Each row comes from the steps of one path. Every step used is in the known rows, and no mark comes twice. Write the path behind each row, first mark first.
Known rows
voto-limosug-femafo: [-0.21  0.02  0.32  0.26  0.40  0.04  0.08  0.18  0.02 -0.03  0.26 -0.02
 -0.10  0.08  0.36 -0.12 -0.09 -0.12  0.23 -0.13  0.39]
tizal-voto: [-0.14 -0.16  0.09  0.14  0.15 -0.07 -0.12  0.18  0.01  0.10  0.26 -0.09
  0.02 -0.13  0.48 -0.27 -0.12  0.00 -0.07 -0.19  0.34]
gufe-voto-tetil-femafo: [-0.22  0.12  0.14  0.08  0.04 -0.06  0.12  0.08  0.22  0.06 -0.20  0.01
 -0.08 -0.03  0.26 -0.31 -0.17  0.10  0.05 -0.09  0.34]
tozire-femafo: [-0.09  0.04  0.15  0.01  0.24  0.09 -0.06  0.06  0.20  0.10  0.17 -0.05
  0.03 -0.04  0.38 -0.28 -0.18  0.16 -0.08  0.26  0.12]
femafo-tozire-voto: [-0.20 -0.24  0.24  0.05  0.27  0.18  0.03  0.02  0.25 -0.01  0.09 -0.26
  0.03 -0.09  0.43 -0.09 -0.09 -0.03  0.00 -0.01  0.31]
voto-limosug-femafo-gufe: [-0.19 -0.05  0.30  0.27  0.56  0.29  0.15  0.10 -0.14  0.05  0.25  0.00
 -0.35  0.00  0.38 -0.02 -0.08 -0.15  0.16 -0.11  0.41]
gufe-voto-tizal-femafo: [-0.29  0.05  0.16 -0.12  0.09  0.34 -0.19 -0.23 -0.13 -0.03  0.16 -0.03
  0.16  0.10  0.32 -0.24  0.05 -0.20 -0.18 -0.21  0.16]
limosug-femafo-tozire: [-0.18  0.03  0.27  0.19  0.32  0.19 -0.08  0.02  0.08 -0.14  0.21 -0.18
 -0.14  0.08  0.18 -0.02 -0.21 -0.19  0.19 -0.05  0.46]
voto-gufe-femafo-limosug: [-0.06  0.25  0.22  0.25  0.32  0.22  0.03 -0.13  0.00 -0.12  0.08  0.18
  0.18 -0.13  0.37 -0.22  0.15  0.07  0.08  0.09  0.11]
femafo-gufe: [-0.15 -0.05  0.15  0.01  0.46  0.20 -0.04  0.00 -0.18  0.11  0.09  0.03
 -0.23 -0.15  0.39 -0.09 -0.08  0.00 -0.12 -0.01  0.26]
tetil-femafo: [-0.16  0.09  0.03  0.03  0.34 -0.12 -0.05  0.00 -0.01  0.18 -0.01  0.10
 -0.10 -0.01  0.39 -0.21 -0.11  0.04  0.02 -0.18  0.19]
tizal-voto-gufe: [-0.21  0.01  0.11  0.06  0.32 -0.11 -0.03  0.18 -0.01  0.09  0.11  0.14
  0.02  0.06  0.42 -0.19 -0.05  0.05 -0.06 -0.20  0.22]
tizal-femafo-tozire-voto-gufe: [-0.25 -0.04  0.26  0.06  0.37  0.40 -0.02 -0.18  0.16  0.01  0.00  0.07
  0.03  0.24  0.42 -0.07  0.13 -0.15  0.00 -0.18  0.05]
tizal-femafo-limosug: [-0.16 -0.01  0.20  0.27  0.21  0.26 -0.16 -0.25 -0.06  0.00  0.25  0.22
  0.08 -0.13  0.52 -0.39  0.18 -0.21  0.06 -0.21  0.07]
gufe-voto: [-0.26 -0.01  0.29 -0.15  0.00 -0.04 -0.01  0.05  0.02 -0.09  0.00 -0.09
  0.14 -0.13  0.46 -0.19  0.01  0.12 -0.05  0.08  0.37]
limosug-femafo: [-0.15  0.02  0.22  0.14  0.28  0.05  0.01  0.06 -0.09 -0.09  0.15 -0.12
 -0.16  0.10  0.20 -0.08 -0.16 -0.06  0.10 -0.02  0.37]
tozire-voto-gufe-femafo-limosug: [-0.05 -0.01  0.24  0.24  0.24  0.31  0.25 -0.14  0.12 -0.10 -0.03 -0.04
  0.18 -0.12  0.45 -0.18  0.20  0.11  0.07  0.14  0.07]
tetil-femafo-gufe-voto-limosug: [-0.31  0.01  0.25 -0.01  0.33  0.13  0.18 -0.01 -0.03  0.20 -0.03  0.14
 -0.19 -0.18  0.67 -0.14  0.08  0.03  0.08 -0.16  0.35]
tetil-femafo-tozire-voto: [-0.20 -0.17  0.12  0.06  0.30  0.11  0.07 -0.08  0.27  0.16 -0.04 -0.16
 -0.09 -0.03  0.45 -0.10 -0.11 -0.04  0.07 -0.15  0.24]
tozire-femafo-gufe-voto: [-0.16 -0.04  0.27 -0.14  0.09  0.36  0.09 -0.07  0.08  0.08  0.04 -0.11
 -0.10 -0.18  0.49 -0.19 -0.06  0.20 -0.15  0.41  0.25]
tizal-femafo: [-0.12  0.04  0.18  0.08  0.25  0.20 -0.22 -0.12 -0.10  0.05  0.18  0.11
  0.01  0.09  0.41 -0.25  0.04 -0.11 -0.06 -0.19  0.12]
femafo-tozire: [-0.21  0.02  0.21  0.05  0.35  0.09 -0.19  0.03  0.14 -0.04  0.19 -0.06
  0.04 -0.09  0.35 -0.12 -0.15 -0.08  0.04 -0.06  0.35]

Write each row's path
[-0.11 -0.04  0.21  0.14  0.44  0.30  0.08 -0.01 -0.23 -0.01  0.13 -0.09
 -0.39  0.02  0.22  0.02 -0.15 -0.10  0.04  0.00  0.39]	limosug-femafo-gufe
[-0.02  0.05  0.22  0.06  0.29  0.25  0.19  0.00  0.08 -0.03 -0.10 -0.13
  0.10  0.11  0.33 -0.03  0.09  0.22 -0.06  0.15  0.12]	tozire-voto-gufe-femafo
[-0.25 -0.06  0.31  0.12  0.42  0.25  0.22  0.00  0.19 -0.14 -0.04 -0.18
 -0.13  0.27  0.21  0.11 -0.08 -0.10  0.16 -0.01  0.30]	limosug-femafo-tozire-voto-gufe
[-0.20 -0.02  0.25  0.06  0.16  0.27  0.14  0.08  0.05 -0.01 -0.11 -0.07
 -0.20 -0.18  0.24 -0.18 -0.14  0.05 -0.07  0.09  0.40]	femafo-gufe-voto-tetil
[-0.21 -0.07  0.34 -0.01  0.15  0.31  0.16 -0.05 -0.20 -0.12  0.02 -0.19
 -0.29 -0.04  0.32  0.01 -0.05 -0.03  0.04  0.13  0.49]	limosug-femafo-gufe-voto
[-0.18 -0.20  0.05  0.01  0.29  0.41 -0.05 -0.21 -0.04  0.12  0.17 -0.15
  0.05  0.17  0.30 -0.20  0.01 -0.23 -0.20 -0.29  0.00]	tozire-voto-tizal-femafo
[ 0.01 -0.10  0.27  0.17  0.17  0.42  0.00 -0.07  0.23 -0.08  0.13 -0.41
  0.11 -0.10  0.36 -0.06 -0.05  0.05  0.00  0.13  0.34]	gufe-femafo-tozire-voto
[-0.22  0.03  0.26  0.06  0.02  0.02  0.08  0.17  0.20 -0.09 -0.09 -0.10
  0.05 -0.10  0.22 -0.28 -0.15  0.09 -0.01  0.06  0.40]	gufe-voto-tetil
[-0.11 -0.02  0.16  0.19  0.18  0.15  0.00 -0.08  0.23  0.04  0.25  0.06
  0.11 -0.26  0.50 -0.42 -0.03  0.05  0.04  0.23  0.08]	tozire-femafo-limosug
[ 0.01  0.09  0.21  0.32  0.15  0.25 -0.05 -0.13  0.01 -0.10  0.24 -0.05
  0.19 -0.32  0.43 -0.31  0.08  0.02  0.07  0.10  0.24]	gufe-femafo-limosug
[-0.14  0.04  0.02  0.03  0.50  0.13  0.01 -0.09 -0.16  0.26 -0.03  0.13
 -0.34 -0.08  0.42 -0.10 -0.10  0.01 -0.05 -0.16  0.20]	tetil-femafo-gufe
[-0.21 -0.04  0.29 -0.07  0.11  0.47 -0.07 -0.23 -0.22  0.02  0.04  0.04
 -0.12 -0.05  0.53 -0.14  0.16 -0.07 -0.13 -0.05  0.25]	tizal-femafo-gufe-voto
[-0.07 -0.02  0.14  0.00  0.40  0.35  0.00 -0.02  0.04  0.19  0.15 -0.02
 -0.21 -0.12  0.41 -0.18 -0.16  0.12 -0.15  0.29  0.14]	tozire-femafo-gufe
[-0.23  0.06  0.15  0.27  0.00 -0.01  0.18 -0.05  0.26  0.01 -0.13  0.11
  0.00 -0.27  0.38 -0.45 -0.04 -0.02  0.17 -0.10  0.29]	gufe-voto-tetil-femafo-limosug
[-0.24 -0.07  0.28 -0.15  0.16  0.22  0.06 -0.04 -0.14 -0.01 -0.03 -0.05
 -0.12 -0.22  0.48 -0.08  0.03  0.08 -0.12  0.12  0.38]	femafo-gufe-voto
[-0.17  0.01  0.30  0.21  0.13  0.37  0.25  0.07  0.00 -0.13 -0.07 -0.20
 -0.38 -0.01  0.08 -0.08 -0.20 -0.05  0.07  0.09  0.52]	limosug-femafo-gufe-voto-tetil
[-0.17  0.02  0.26  0.15  0.11  0.51  0.01 -0.12 -0.03  0.02 -0.04  0.04
 -0.21 -0.04  0.29 -0.24 -0.01 -0.10 -0.09 -0.07  0.29]	tizal-femafo-gufe-voto-tetil
[-0.28 -0.08  0.25 -0.04  0.44  0.15  0.11  0.01  0.25 -0.03 -0.08 -0.04
  0.03  0.09  0.37 -0.01 -0.01  0.01  0.02 -0.01  0.19]	femafo-tozire-voto-gufe
[-0.30  0.04  0.00 -0.18  0.34  0.26  0.06 -0.21 -0.19  0.18 -0.04 -0.01
 -0.19 -0.07  0.32 -0.10 -0.09 -0.08 -0.16 -0.18  0.23]	tetil-femafo-gufe-voto-tizal
[-0.15 -0.20  0.24  0.39  0.40  0.26  0.12  0.20 -0.10  0.12  0.39 -0.07
 -0.36 -0.07  0.50 -0.11 -0.10 -0.19  0.14 -0.27  0.49]	tizal-voto-limosug-femafo-gufe
[-0.24 -0.21  0.34  0.24  0.34  0.42 -0.04 -0.07  0.27  0.07  0.27 -0.06
  0.07  0.04  0.63 -0.18  0.13 -0.25  0.12 -0.29  0.21]	tizal-femafo-tozire-voto-limosug
[-0.20 -0.24  0.07  0.20  0.25  0.47  0.01 -0.34 -0.01  0.06  0.25 -0.04
  0.13 -0.06  0.42 -0.35  0.14 -0.33 -0.09 -0.31 -0.06]	tozire-voto-tizal-femafo-limosug
[-0.18  0.08  0.03  0.03  0.38  0.32 -0.27 -0.18 -0.16  0.09  0.28  0.07
  0.05  0.16  0.23 -0.23 -0.05 -0.27 -0.18 -0.33  0.05]	voto-tizal-femafo
[-0.06  0.17  0.19  0.23  0.26  0.25 -0.15  0.06  0.15 -0.06  0.23 -0.07
  0.12  0.02  0.35 -0.09 -0.06  0.02  0.03 -0.06  0.35]	tizal-voto-gufe-femafo-tozire
[-0.07 -0.11  0.37  0.28  0.28  0.40  0.07  0.06  0.34 -0.02  0.25 -0.32
  0.16 -0.14  0.53 -0.11  0.02 -0.01  0.14  0.02  0.37]	gufe-femafo-tozire-voto-limosug
[-0.09 -0.10  0.07  0.35  0.16 -0.04 -0.04  0.31  0.20  0.09  0.18 -0.10
 -0.06 -0.09  0.25 -0.37 -0.29 -0.02 -0.04 -0.21  0.37]	tizal-voto-tetil
